Each row comes from the steps of one path. Every step used is in the known rows, and no mark comes twice. Write the path behind each row, first mark first.
Known rows
j, d, l, f, h: [ -1.9  22.7  60.0  -4.6  14.3  18.5  -8.9 -14.4  14.7  31.6 -13.0  16.0
 -11.3  24.9  -9.6 -13.4   7.8 -19.2 -20.6 -25.0  26.7  21.2   5.8  37.2
  16.7]
m, h, l, f, d, w: [-12.2 -23.3  24.9  -0.6  10.4   9.1 -15.1 -26.1 -20.3  35.9 -20.4  20.8
  -4.5  17.5   0.7  -7.0 -10.7   3.3  -9.9 -11.7 -29.4  -1.0  -9.3  24.8
   3.5]
w, f, d: [  0.9  -0.5 -11.7  20.0  -4.3  -9.8  -6.8 -18.5 -15.2 -10.9  -5.4  24.7
  -5.9  24.3 -15.9  -1.2   2.9  -6.3   7.7  -6.1  -6.8   7.3  18.9   3.8
   6.5]
d, j, h, l, f, w: [ -9.4  -1.6  -9.6  11.6   1.0  36.4  -1.7 -11.5   6.7  -9.7  -1.4   2.8
 -23.3  -3.6   9.7   1.4 -28.8   5.7  14.7 -12.7 -11.4 -16.4  -8.5  -3.2
  -5.7]
w, h: [  2.3   5.4 -14.8   5.3  -0.9  -3.4  13.6  19.8  15.7  17.8   7.2 -24.2
  17.8  11.8  14.7  -1.8  18.4   5.5  -9.6  22.8  12.6   6.0   7.3  -3.8
  -2.6]
f, w, h: [ -8.0   8.3 -37.3   4.7  -0.4  13.1  10.3   3.1  19.3  16.4  -1.7 -13.9
  -1.6   7.0  29.0  -2.4   5.4  19.1  13.6  33.4 -16.3  -1.0 -10.4  -9.9
 -24.0]
d, l, w, h, f: [  5.0  18.0 -10.3 -38.3  -1.8  14.0  -1.7   1.5  24.5   1.8  21.9  -5.9
  35.3  -9.1  17.9  -7.5  10.0  12.4 -20.2  12.2  24.8  17.9 -21.3  13.5
   8.5]
f, w, h, l, d, j: [-15.3  28.0 -20.1  -3.8  17.4 -18.6  -8.8  -8.7  11.3  11.9   8.3  -9.4
   1.8  -8.3   8.9  13.3   4.4  10.1  -8.3 -16.5 -27.0 -25.5   0.8 -23.7
   2.4]
h, w: [ 13.3 -16.3   3.8  -5.6 -13.4  -8.5  14.7  27.4  -1.1 -22.1  -7.1   4.5
 -16.5 -40.8 -11.5   5.5  16.7  -1.7  22.6   9.6  -5.8  -7.7   9.3  -8.1
   5.4]
w, f, h, l, d, j: [ -9.5  28.2   6.3   1.2  20.0 -26.1 -12.6  -9.2   6.0  -1.4   9.8  -2.7
   6.3   5.1 -12.3  10.2  -7.3  -5.6 -12.4 -30.4 -10.8 -13.1  -4.3 -23.9
  10.7]
l, w: [ 21.4  37.2  19.9 -11.6  16.4  -5.5   7.1  -3.1   4.2 -35.4  15.2  13.6
  41.8  -8.7  -0.7  -0.5   8.1  -3.0 -10.4  -5.5 -14.7 -13.8   1.8  15.8
   2.1]
d, t: [ -7.1  -1.7  21.4 -13.2  -2.6 -24.8  12.7   8.5  -3.1  18.1  -2.8  -3.7
  18.7   8.8  13.1   2.6   9.5 -38.9 -22.3  -8.6  41.1   5.3   7.9  19.7
 -11.8]
f, w, h, l, d: [  6.7  26.3 -31.7   7.1   0.0  23.2 -25.8 -24.7 -29.5   3.4  11.1  -7.7
  -2.0 -25.9  37.4  13.9   5.8  14.9   1.1  -8.6 -33.1 -24.8   1.2 -24.2
   5.4]
f, d, w, h: [-18.6  -7.0  -8.7   1.3   5.8 -13.7   5.9   0.1  -1.1  44.2 -12.3  -7.5
   3.9  19.0  16.2 -11.6   5.1  -5.5  -9.8  16.3  -8.1   9.6 -22.3  18.1
 -17.2]
f, w, h, l: [  0.3 -13.4 -42.8  11.4  -2.9  64.4 -14.5  -9.5  10.1   8.2   5.0 -11.7
 -15.1 -17.6  35.2  11.5  -2.2  21.4  17.4  30.8 -12.9  -8.1 -23.7 -21.0
 -14.2]
d, j, h, l: [ -6.0 -23.5  24.6   3.7   5.7  27.2  10.5  24.3   4.3  -9.1   0.6 -20.7
  -4.0 -21.9  -9.2  13.1 -13.0 -19.1  -5.2  -8.0  17.1  -9.8 -15.1  -2.1
   2.8]
w, f: [  3.3   9.4  -8.9  14.1   3.1 -31.0  12.2  18.0  -4.2 -18.8  11.5   5.6
  21.8  30.8  -3.5   1.7   0.0  -5.5   2.7  -3.2   8.1   1.7   2.0 -20.6
   6.5]
h, w, f: [ 10.9 -13.5 -21.5  14.0  -9.4 -22.8  19.4  32.1 -17.7 -31.8  11.1  11.7
  -7.9  -0.7  -5.4   5.0  -7.4   7.3  22.0   3.4   2.7  -2.3  -9.8 -37.2
   6.1]
f, w: [ -9.9  15.2 -10.4  -5.9   2.2   1.7   3.1 -11.4  19.6  -8.0 -16.4   8.1
  -3.3  -8.2   8.0   0.3   8.5  -0.7  26.4  15.8 -34.3 -13.1   2.2   5.4
 -20.2]
m, h, w, f, d: [  7.5 -31.5 -10.7  14.1  -8.6   0.2   4.8  -2.6 -27.2  -9.4  -8.2  28.6
 -26.2   8.1 -17.9   3.5  -7.2  27.4  21.6   7.4 -25.6   4.3  12.5 -16.2
   3.6]
j, h, f, d: [  0.3 -18.1  13.6 -12.7 -20.5  17.2  -9.8 -12.8  -4.6 -10.7 -16.3  -4.6
  -8.3 -27.8 -18.0  -7.9  -0.1 -22.2   2.2  -5.9  12.0  17.0  17.0  39.3
   2.4]
w, f, d, l, h: [-12.9  18.3  23.7 -22.9   3.2 -31.4 -12.0 -17.3 -14.8   1.4   2.4  11.0
   1.0  43.5  -8.7  -2.5  12.9  13.2 -10.2  -0.4  28.7  -5.2  16.5  -5.6
   4.7]
h, w, f, d: [  7.4 -19.7 -21.9  19.3 -14.6  -3.2  -2.5  -7.6 -25.2 -21.2  -6.8  30.7
 -29.4  -0.9 -17.1   1.6  -3.9   3.4  23.4  -1.2 -12.0   4.9   9.3  -8.9
   5.7]
m, h: [  2.3 -11.8  39.3 -15.9  13.1 -11.2  18.4  18.1  11.3  15.4  -9.7  -5.4
  29.3  15.6 -10.1   5.7  15.9  27.5  -8.4  19.5 -27.4  -3.9  27.8  -2.1
   3.7]

Which path is each row?
[-11.4  -5.9 -14.8 -30.5  -5.9 -14.6  -2.0  12.8  26.6  26.0   2.5 -29.1
  28.3 -11.5  19.0 -12.5   6.7  -3.5 -11.6  18.3  16.2  17.9 -27.8  14.1
  -8.3]	d, w, h, f
[-13.4  17.0  45.8  -7.0  12.7 -48.8  30.8  32.6 -12.7  -5.5  -2.6 -25.1
  16.4  -5.1 -19.6   2.7  -7.6 -30.3 -22.5 -36.3   7.7 -15.4  10.9   8.1
   5.0]	l, d, j, h
[-18.7   5.5  -0.7   7.0  13.7 -47.2   6.5  -3.7  22.1   1.9  -4.3  15.5
   1.0  32.6 -35.5   1.2   3.5  -8.8  -5.5 -15.2  -3.3   2.0  16.1   0.1
   7.6]	w, f, d, j
[-12.4 -10.8  14.4   4.6   4.7   5.9 -22.1 -31.3 -18.0  23.1 -18.9  22.0
  -8.9   8.2   1.0  -9.4  -6.0 -20.1  -6.7 -20.1 -14.5  -1.3 -10.8  31.6
   5.1]	h, l, f, d, w
[ 14.4  29.3   5.2   0.7   2.1   4.5 -28.9 -19.5 -32.7 -14.0   9.1  -0.8
  11.6 -31.6  11.7  16.6  19.1  -8.0  -9.0 -28.7 -23.3 -25.7  23.2 -11.2
  25.9]	h, l, d
[ 18.7  -3.9 -21.4  23.8 -10.0  49.1 -18.9  -9.0  -4.3   2.8  21.2  -8.6
  -1.8   8.2  20.5   0.9  -3.4  12.8 -12.1  -7.2  23.0   0.9  16.1  -7.8
  25.5]	w, h, l, f
[ -0.4 -12.8  24.9  -6.9  -5.2 -33.0  34.3  45.8 -23.1 -21.7  -4.4 -12.9
 -20.8 -43.6 -19.2   6.6 -10.0 -12.4   6.8 -22.0  -0.5 -18.0  -0.9 -11.5
   3.0]	l, d, j, h, w
[ 11.0 -29.7  -7.8   7.9  -2.2 -18.9  27.9  37.2 -18.9 -17.8   8.7  10.6
  -2.9  10.8  -5.7   7.9 -13.5  37.2  19.0  14.1 -15.0  -2.5  -7.1 -45.4
   3.2]	m, h, w, f
[  8.8 -14.9 -25.3  12.3  -4.0  50.8 -12.7   3.6   6.7   9.1  11.9 -19.3
   0.3 -12.7  23.0  12.1   8.9  10.3  -1.2  21.8   9.3  -1.5 -10.8 -15.6
   3.8]	w, h, l
[  1.6  12.6  13.0  10.0   4.4   2.3   0.9   0.6  12.3  -7.0  -3.0   0.0
   3.5  25.1  -8.9  -7.4 -14.2 -11.8   8.2  10.4   8.1  19.7 -18.6  -3.2
 -14.9]	w, f, h
[ -4.1 -27.4 -10.0   6.8 -15.6 -13.1   6.7  -3.9 -35.4   6.2  -3.2  24.1
 -21.7   9.3   6.5   2.2 -13.7 -21.4   0.4 -12.2  30.9  11.2  -2.2   2.5
 -12.9]	h, w, f, d, t
[-17.8   2.5   6.3 -21.9   3.3 -30.6  -7.7 -12.5  45.4   5.4 -11.7   1.6
   4.5  -6.4 -37.0  -2.4  16.7 -12.7  -9.1 -11.6   3.5   7.6  24.3  26.1
   9.7]	h, f, d, j
[ 10.1  19.2  30.5   7.2  -1.7  22.4 -13.3 -17.1  17.5   0.5  -7.4  -1.4
  -1.8  14.6 -10.6 -15.0  -5.6 -14.5  -3.7  -6.1  14.2  17.0  14.5  25.2
   1.9]	l, f, h
[-17.1  -1.6 -10.4 -16.4   1.4 -24.5  -5.3  -7.6  45.6  17.4  -4.9  -8.1
   2.2   1.4 -24.6  -4.6  13.0  -1.4 -12.3  -0.4   9.1  12.5  15.8  18.0
   4.4]	w, h, f, d, j
[ 26.4  19.1   7.0  -4.4  13.7  40.3 -11.4 -14.0  -2.6 -38.9  22.1  13.9
  27.7 -28.1   9.8   9.6  -1.4   4.1  -3.8  -1.2 -15.3 -19.1 -15.0   2.6
   5.1]	h, l, w
[-12.8  -5.2  -5.9  -2.1   3.8 -52.3   3.8   1.5   8.6 -10.5   0.8   5.4
 -16.9  16.3 -33.6   1.4  -4.7  14.1   7.4  -7.8   3.4 -10.7  14.6 -19.6
  -2.0]	l, h, w, f, d, j
[  2.2  -9.7 -24.0 -10.1 -19.7  18.4 -22.4 -23.8  13.3   9.3  -6.6  -5.1
  -3.5 -13.8  -2.8  -7.8  15.5   2.1  -0.1  12.7   6.1  21.2  18.3  25.7
   3.6]	w, h, f, d
[ -4.9 -39.6   0.0   1.8  -9.6 -10.6  12.6   0.3 -37.6  17.0  -5.3  22.5
 -18.4  17.4   5.6   3.9 -18.4   1.8  -2.5  -3.2  17.2  11.9   0.2  -4.8
 -15.1]	m, h, w, f, d, t
[ 11.4   2.2 -22.7 -13.4 -12.3  26.4 -21.7 -30.5   7.3  -5.9   3.7   3.6
   7.0 -17.3   2.0  -9.1   6.5   9.5  -3.3   8.4  -0.3  16.4   7.0  27.6
   1.0]	l, w, h, f, d
[-12.7  -8.4  38.6   8.1   2.1 -15.7  24.0  15.9  -2.1  -1.9  -9.9  -9.2
  -8.8  12.6 -31.1  -6.8 -18.2 -26.1 -16.8 -31.5  20.7   1.4  19.2  27.3
   6.4]	l, f, d, j, h
[ 13.3  24.1 -17.1   7.7  -0.3  14.1 -23.9 -13.7 -31.7   3.3  16.7 -14.7
  10.2 -23.4  26.8  14.3  14.4   5.7 -13.1 -15.4 -14.9 -19.7  12.4 -20.7
  19.1]	w, h, l, d
[ 12.8  -8.6 -18.4   4.0 -11.0 -37.3   9.6  26.0 -24.7 -36.8  17.4  -5.4
  -5.2   4.7  -1.4   2.8 -12.0  25.7  22.4  10.3  15.0 -13.9  -3.5 -48.9
  -4.9]	l, h, w, f
[-14.3   7.8  21.7   2.2  14.4 -15.0   5.0   3.0   6.4  11.2 -12.0   3.3
   7.0  31.9  -2.5 -13.4 -23.7 -20.6   4.3   7.7  -2.0  17.3 -48.5   4.2
 -26.6]	d, w, f, h
[ -1.4  12.2 -40.2  14.7  -5.0  20.5   4.2  -5.5  10.9  15.4   6.7 -10.4
  -5.7  20.7  31.7  -8.1  -3.7  25.1   6.5  16.9  -6.0   0.4   2.3  -7.1
 -11.1]	l, f, w, h
[ 11.9 -14.9  17.2  -6.4 -12.3  17.1   6.5  15.7   8.4 -16.1 -17.0   1.5
 -31.6 -40.6 -14.9  -1.9   1.1  -5.5  27.2  19.0  -4.0   7.1 -11.0   0.7
 -12.6]	f, h, w
[  8.3  -8.0  15.5   3.7   0.5  65.0 -25.8 -16.4  16.1  -2.3  -7.0  -6.2
 -12.2 -24.8   0.9   6.8  -0.8 -11.7   9.6  15.5   1.5   5.5 -17.0   3.6
  -5.7]	f, h, l
[ 19.0 -11.3  13.4   4.5 -16.5  24.6  -0.1   7.6   0.9 -17.9  -8.3   5.9
 -34.6 -27.6 -12.2  -8.3  -9.0   0.6  21.8   2.7   5.2   8.6   1.2   2.3
   1.6]	l, f, h, w
[-17.1  -0.1  -3.6  -4.9  11.4 -25.8  18.4  21.5   8.3  40.8  -4.1 -21.3
  21.5  20.2  23.1  -9.4   6.9  -5.5 -15.0  18.5   1.1   4.9 -30.3   6.7
 -16.1]	d, w, h
[ 16.8  24.6 -12.1  -0.3  10.2   7.1  13.9   9.3   6.2  -5.8  24.3 -10.7
  34.7   6.7  22.0  -4.0   4.1  17.4 -15.5  16.2  -0.2  -2.1 -10.2  -1.2
  -6.6]	l, w, h
